What can hang from each mark:
pevip: votata zigun zuvu
fozar: diri pevip vopes votata zuvu
vopes: pevip
zigun: diri fozar pevip vopes votata zuvu
votata: diri fozar vopes
zuvu: diri vopes zigun

Every row comes from one small tree of marks. The marks that hang from a mark follow it in brackets, in alphabetical order. Every link used is in the known rows. Which tree was each row made from?
Known rows:
zigun[votata zuvu]: -22; 6; 11; -5; 14; 4; 18; 27; 47; -37; 27; 39; 25; 19; 12; 11; -48; -26; -25; -27; 44; 14; 1; -27; -48; 10; 0; -13
vopes[pevip[zigun zuvu]]: -2; 21; 13; 2; 12; 10; 5; -13; 48; -10; 46; 3; 34; 43; 8; -26; -29; -6; -21; 8; 47; 18; 42; -22; -44; -31; -21; -28
pevip[zigun[diri fozar votata] zuvu[vopes]]: 6; -39; -19; -15; 12; -9; -1; 7; -3; -22; 45; 28; 21; 33; 18; -2; -27; 16; -24; -24; 39; 29; 32; -31; -42; -28; -18; -25
votata[fozar vopes]: 12; 8; 6; 3; -12; 11; 2; 18; 81; -39; 34; 14; 46; 2; 38; -6; -15; 9; -33; 4; 47; 15; -13; -29; -23; -46; -18; -6
votata[diri fozar[pevip[zuvu]] vopes]: -9; 24; -7; -8; -25; 4; -6; 1; 52; -9; 40; 20; 26; -10; 36; -12; -3; 5; -17; -15; 47; 61; 0; -38; 2; -62; -33; -23
fozar[votata[diri]]: -34; 18; -11; -23; 2; 14; -25; 4; 19; -14; 48; 23; 36; 7; 26; 0; -30; -24; -22; 1; 28; 6; -3; -45; -13; -7; -12; -48
pevip[zuvu]: -23; 2; 3; 0; 3; 11; 12; 30; 30; -9; 64; 22; 24; 4; 43; -1; -23; -15; -35; -5; 47; 13; 31; -20; -30; -36; -8; -10
zuvu[diri zigun]: -27; -19; 37; -22; -22; -3; -29; 31; 49; -34; 76; -10; 77; 4; 20; -10; -34; -1; -6; 21; -3; -27; 27; -30; -25; 3; -25; -3
zuvu[zigun[diri votata]]: -16; -9; 11; -11; -19; -6; -19; 20; 37; -36; 34; 27; 53; -4; 22; 6; -36; 10; -18; -12; 7; 12; 4; -32; -23; -18; -14; -36
vopes[pevip[votata[fozar[zuvu]] zigun]]: 16; 18; 20; 10; 18; 12; -11; -41; 62; -18; 24; 0; 44; 38; 7; -30; -31; -9; -10; 27; 38; 28; 11; -31; -51; -22; -12; -20
zigun[vopes]: -18; 3; 8; 0; -5; 8; 5; 38; 60; -41; 50; -1; 42; 14; 14; -8; -30; -31; -57; -1; 32; -3; 0; -43; -58; -16; 23; -22
votata[fozar[diri vopes[pevip] zuvu[zigun]]]: -31; 34; 34; -7; -46; -31; -7; -30; 53; -24; 35; 12; 50; 23; 17; -12; -37; 10; -42; 14; 33; 17; 1; -43; -19; -22; -18; -15
vopes[pevip[votata[fozar] zigun]]: 20; 11; 16; 14; 17; 18; -17; -36; 64; -17; 27; -1; 51; 39; 7; -32; -29; 3; -3; 30; 36; 20; 12; -29; -58; -22; -21; -21
vopes[pevip[zigun]]: 4; 23; 23; -2; 13; 10; -10; -15; 62; -20; 35; -4; 48; 41; -1; -22; -29; -9; -15; 14; 38; 2; 21; -28; -50; -18; -17; -35
votata[fozar[pevip]]: -24; 0; 22; -3; -18; 4; -15; 10; 52; -19; 42; 2; 43; 0; 37; -6; -9; 2; -13; -2; 41; -6; -14; -44; -22; -13; -25; -10
pevip[votata]: 5; -4; 11; 16; 19; 33; -14; 8; 49; -17; 41; 15; 54; -4; 27; 0; -32; -17; -11; 24; 24; 11; 0; -25; -50; -27; 8; -11
fozar[vopes[pevip[zigun]] votata zuvu[diri]]: -50; 54; 37; -17; -12; -5; 13; -33; 27; -24; 53; -17; 52; 39; -27; -6; -59; -37; -45; 10; 44; 1; 22; -43; -4; -12; 1; -35
votata[diri fozar[pevip vopes]]: -34; 21; 14; -8; -34; -14; -21; -17; 38; 6; 46; 7; 43; -7; 28; -8; -8; 1; -20; -14; 45; 32; -16; -49; -14; -26; -30; -25
zuvu[vopes zigun[diri pevip[votata]]]: -16; -17; 16; -2; -29; -7; -49; 38; 52; -44; 62; -10; 70; 9; -5; 11; -32; 35; -27; 6; -12; 35; -3; -45; -19; -18; -17; -23
fozar[diri votata zuvu]: -49; 35; 6; -32; -13; 2; -7; -8; 8; -35; 31; 28; 18; 19; 14; 8; -49; -40; -32; 12; 12; 0; 9; -44; 0; -9; 13; -57
zigun[pevip vopes]: -17; -4; 15; 3; -13; 6; 1; 44; 68; -66; 45; -23; 24; 11; 6; -11; -24; -31; -58; -7; 14; 21; 4; -49; -50; -16; 22; -46
pevip[votata[diri vopes] zigun[fozar zuvu]]: 49; -23; -10; -28; 35; 18; 4; -34; 44; -14; 39; 12; 45; 44; 11; -7; -38; -16; -10; 15; 26; 49; 16; -26; -71; -30; 2; -5
votata[diri fozar[pevip[zigun] zuvu] vopes]: 1; 29; 6; -27; -14; -6; -1; -23; 56; -14; 28; 7; 19; 2; 26; -11; -6; -27; -20; -18; 40; 68; -6; -42; 3; -53; -11; -31
zigun[pevip votata]: -17; 0; 18; 14; 2; 9; -6; 28; 52; -57; 13; 16; 16; -10; 17; 3; -27; -22; -17; -27; 18; 30; 6; -34; -23; -16; -2; -60
zuvu[diri zigun[fozar[pevip vopes]]]: -34; -16; 49; -32; -41; -20; -21; 15; 37; -29; 78; -19; 96; 12; 5; 2; -40; 18; -11; 19; 8; -37; 26; -46; -23; -1; -28; 7
votata[vopes]: 7; 22; 12; -1; 0; 24; 8; 34; 75; -36; 41; 12; 53; 0; 17; 9; -27; -11; -36; 2; 38; 9; 5; -22; -24; -54; 3; -22
pevip[votata[fozar] zuvu]: -1; -15; -7; 23; 9; 23; 3; -1; 33; -5; 53; 27; 28; 0; 55; -16; -24; 1; -19; 17; 44; 38; 17; -21; -42; -41; -14; 11
vopes[pevip[votata[diri] zuvu]]: -6; 34; 2; 19; 9; 14; -12; -17; 43; -4; 37; 22; 35; 14; 14; -25; -33; 0; -14; 22; 43; 49; 24; -28; -40; -39; -20; -23
zuvu[diri vopes zigun[votata]]: -39; -12; 35; -3; -29; -15; -45; 49; 50; -42; 70; 4; 87; 9; -7; 3; -42; 20; -7; -1; -1; -9; 19; -39; -11; 11; -30; 2
zigun[diri]: -7; -10; -5; -11; -1; 9; -21; 28; 27; -36; 35; 15; 30; -10; 25; 1; -20; -1; -24; 3; 24; 0; -15; -30; -38; -25; -8; -45

Write each row's tree:
-17; -33; -30; -27; -21; -14; 0; 26; 1; -79; 41; -6; 3; 21; 13; -10; -33; 9; -65; -4; 21; 27; 1; -68; -44; -20; 2; -57  zigun[diri fozar[votata] pevip[zuvu] vopes]
-2; 36; 13; 20; 3; 16; 7; 16; 68; -44; 6; 36; 43; 1; 3; 1; -38; -7; -21; -16; 44; 25; 6; -26; -22; -42; -5; -40  zigun[votata[vopes[pevip]]]
-16; -32; 33; -37; -22; -20; -31; 21; 39; -41; 72; -6; 83; 12; 25; -7; -37; 12; -9; 27; 2; -37; 23; -41; -35; 10; -28; 9  zuvu[diri zigun[fozar]]
-48; 38; 4; -12; -19; 5; -8; -9; 20; -1; 58; 13; 58; 11; 5; 10; -41; -14; -43; -6; 42; 8; -1; -45; -11; -23; -9; -44  fozar[vopes votata[diri]]
-14; -19; -8; -4; -9; 7; -10; 36; 20; -50; 41; 1; -3; -11; 26; -5; -14; 0; -31; -10; 16; 39; 10; -29; -24; -39; -14; -63  zigun[diri pevip[zuvu]]
20; 11; 10; 6; 16; 10; -17; -40; 50; -24; 18; 1; 36; 32; 5; -31; -29; 0; -7; 27; 33; 34; 2; -31; -52; -26; -16; -32  vopes[pevip[votata[fozar[zuvu]] zigun[diri]]]
-37; -14; -9; -49; -15; -16; -18; 25; 1; -44; 51; 8; 48; 41; -16; 27; -47; 31; -31; -5; 37; -8; -26; -68; -34; 20; -23; -10  zigun[diri fozar[pevip votata] zuvu[vopes]]
-36; 2; 10; 5; -17; -7; -3; 38; 36; -12; 71; 28; 50; 13; 24; 8; -35; 13; -37; -18; 32; 28; 35; -30; -13; -28; -17; 2  pevip[zuvu[vopes zigun[votata]]]
-29; 21; 32; -14; -12; 12; -16; -17; 23; -11; 37; -2; 39; 27; -22; 11; -36; -28; -2; 7; -1; 29; 22; -41; -11; -29; 16; -39  fozar[diri pevip[votata zigun] zuvu[vopes]]
-19; -17; -8; 0; -14; 2; -20; 46; 23; -50; 49; -2; 6; -6; 15; 0; -15; 12; -35; -12; 16; 43; 6; -34; -20; -35; -17; -55  zigun[diri pevip[zuvu[vopes]]]
-27; 30; 42; -8; -8; 12; 23; -31; 24; 1; 42; -22; 48; 10; -21; 17; -38; -39; -31; -11; 34; 36; 11; -36; -15; -52; 26; -34  fozar[pevip[votata zigun[diri]] vopes zuvu]
12; -30; 1; -31; 13; -10; 15; -15; 17; -32; 29; 16; 33; 44; 2; 4; -42; -3; -26; -20; 38; 8; 9; -31; -67; -5; -6; -28  pevip[zigun[diri fozar[vopes] votata zuvu]]
-40; -9; 1; -28; -20; -3; 8; 21; 14; -43; 60; -6; 47; 29; 5; -3; -40; -8; -46; 2; 38; -20; 14; -71; -38; -5; 4; -14  zigun[fozar[pevip[zuvu[diri]] votata] vopes]
-42; -2; -6; -29; -33; -4; 3; 10; 6; -42; 47; 10; 40; 36; 2; 0; -43; 2; -45; 7; 25; -16; 18; -70; -39; -14; 4; -33  zigun[fozar[diri pevip[zuvu] votata] vopes]
-23; 40; 36; -4; 1; 22; 16; 3; 50; -19; 32; -2; 40; -9; 2; 19; -33; -46; -21; -2; 32; 37; 4; -38; -1; -49; 28; -19  fozar[pevip[votata[vopes]] zuvu]
-5; -21; 4; -35; -10; -36; -26; 20; 18; -73; 26; -4; 15; 3; 14; 11; -24; 4; -46; -2; 17; 30; -23; -60; -27; -11; 2; -43  zigun[diri fozar[zuvu[vopes]] pevip]
-10; 39; 6; -21; -22; -9; -4; -10; 58; -19; 27; 15; 22; -12; 30; -6; -8; -21; -26; -15; 44; 67; -16; -46; 9; -53; -11; -26  votata[diri fozar[pevip zuvu] vopes]
-13; 21; 1; -3; -20; -20; -16; -35; 41; 6; 45; 15; 33; 17; 31; -29; -14; 7; -29; -3; 53; 47; 1; -39; -32; -29; -37; -23  votata[diri fozar[vopes[pevip[zigun zuvu]]]]
6; -14; 20; -18; 10; -13; -7; -5; 39; -55; 27; -2; 27; 5; 29; 6; -32; -23; -34; 15; 19; 31; -3; -52; -39; -14; 18; -19  zigun[fozar[zuvu] pevip[votata]]
-18; 15; -12; 3; -5; -7; 17; 23; 43; -70; 6; 26; 11; 34; -27; -14; -56; -8; -49; -23; 41; 39; -14; -46; -70; 1; 6; -43  zigun[diri vopes[pevip] votata zuvu]
14; 2; 16; 8; 0; 18; -5; -4; 67; -34; 37; 10; 55; -4; 29; -9; -33; -9; -17; 27; 24; 35; -3; -27; -27; -42; 0; 7  pevip[votata[fozar[zuvu[diri zigun]] vopes]]
-4; 2; -10; -37; 0; -5; -15; 1; 26; -32; 39; 24; 51; 16; 29; 8; -33; 1; -31; 10; 38; -3; -6; -53; -27; -17; -11; -23  zigun[fozar[votata[diri vopes]]]
-31; 15; 31; 7; -12; -3; -47; 40; 57; -41; 65; -12; 73; 20; -21; -14; -33; 16; -12; 23; 26; -17; 8; -40; -28; 6; -33; -5  zuvu[diri vopes[pevip]]
-23; -16; 27; -24; -42; -33; -47; 30; 52; -47; 66; -3; 80; 31; 1; 14; -36; 41; -33; 10; -9; 5; 12; -57; -22; 0; -22; -10  zuvu[vopes zigun[fozar[diri] pevip]]
-42; 32; 47; -11; -15; -15; 17; 7; 38; -24; 59; -9; 50; 0; 2; 8; -43; -45; -53; 1; 42; 1; 10; -32; -16; -22; 17; -10  fozar[vopes zuvu[diri]]
-65; 45; 63; -13; -31; -6; 19; 6; 33; -14; 60; -26; 56; -5; -18; 18; -38; -42; -36; -11; 41; -1; 14; -42; 5; -28; 13; -17  fozar[pevip vopes zuvu[diri]]
-22; 11; 28; 17; -5; 7; -49; 31; 56; -37; 62; -11; 77; 17; -23; -16; -37; 17; -4; 33; 22; -7; 7; -37; -34; 1; -29; 0  zuvu[diri vopes[pevip[votata]]]
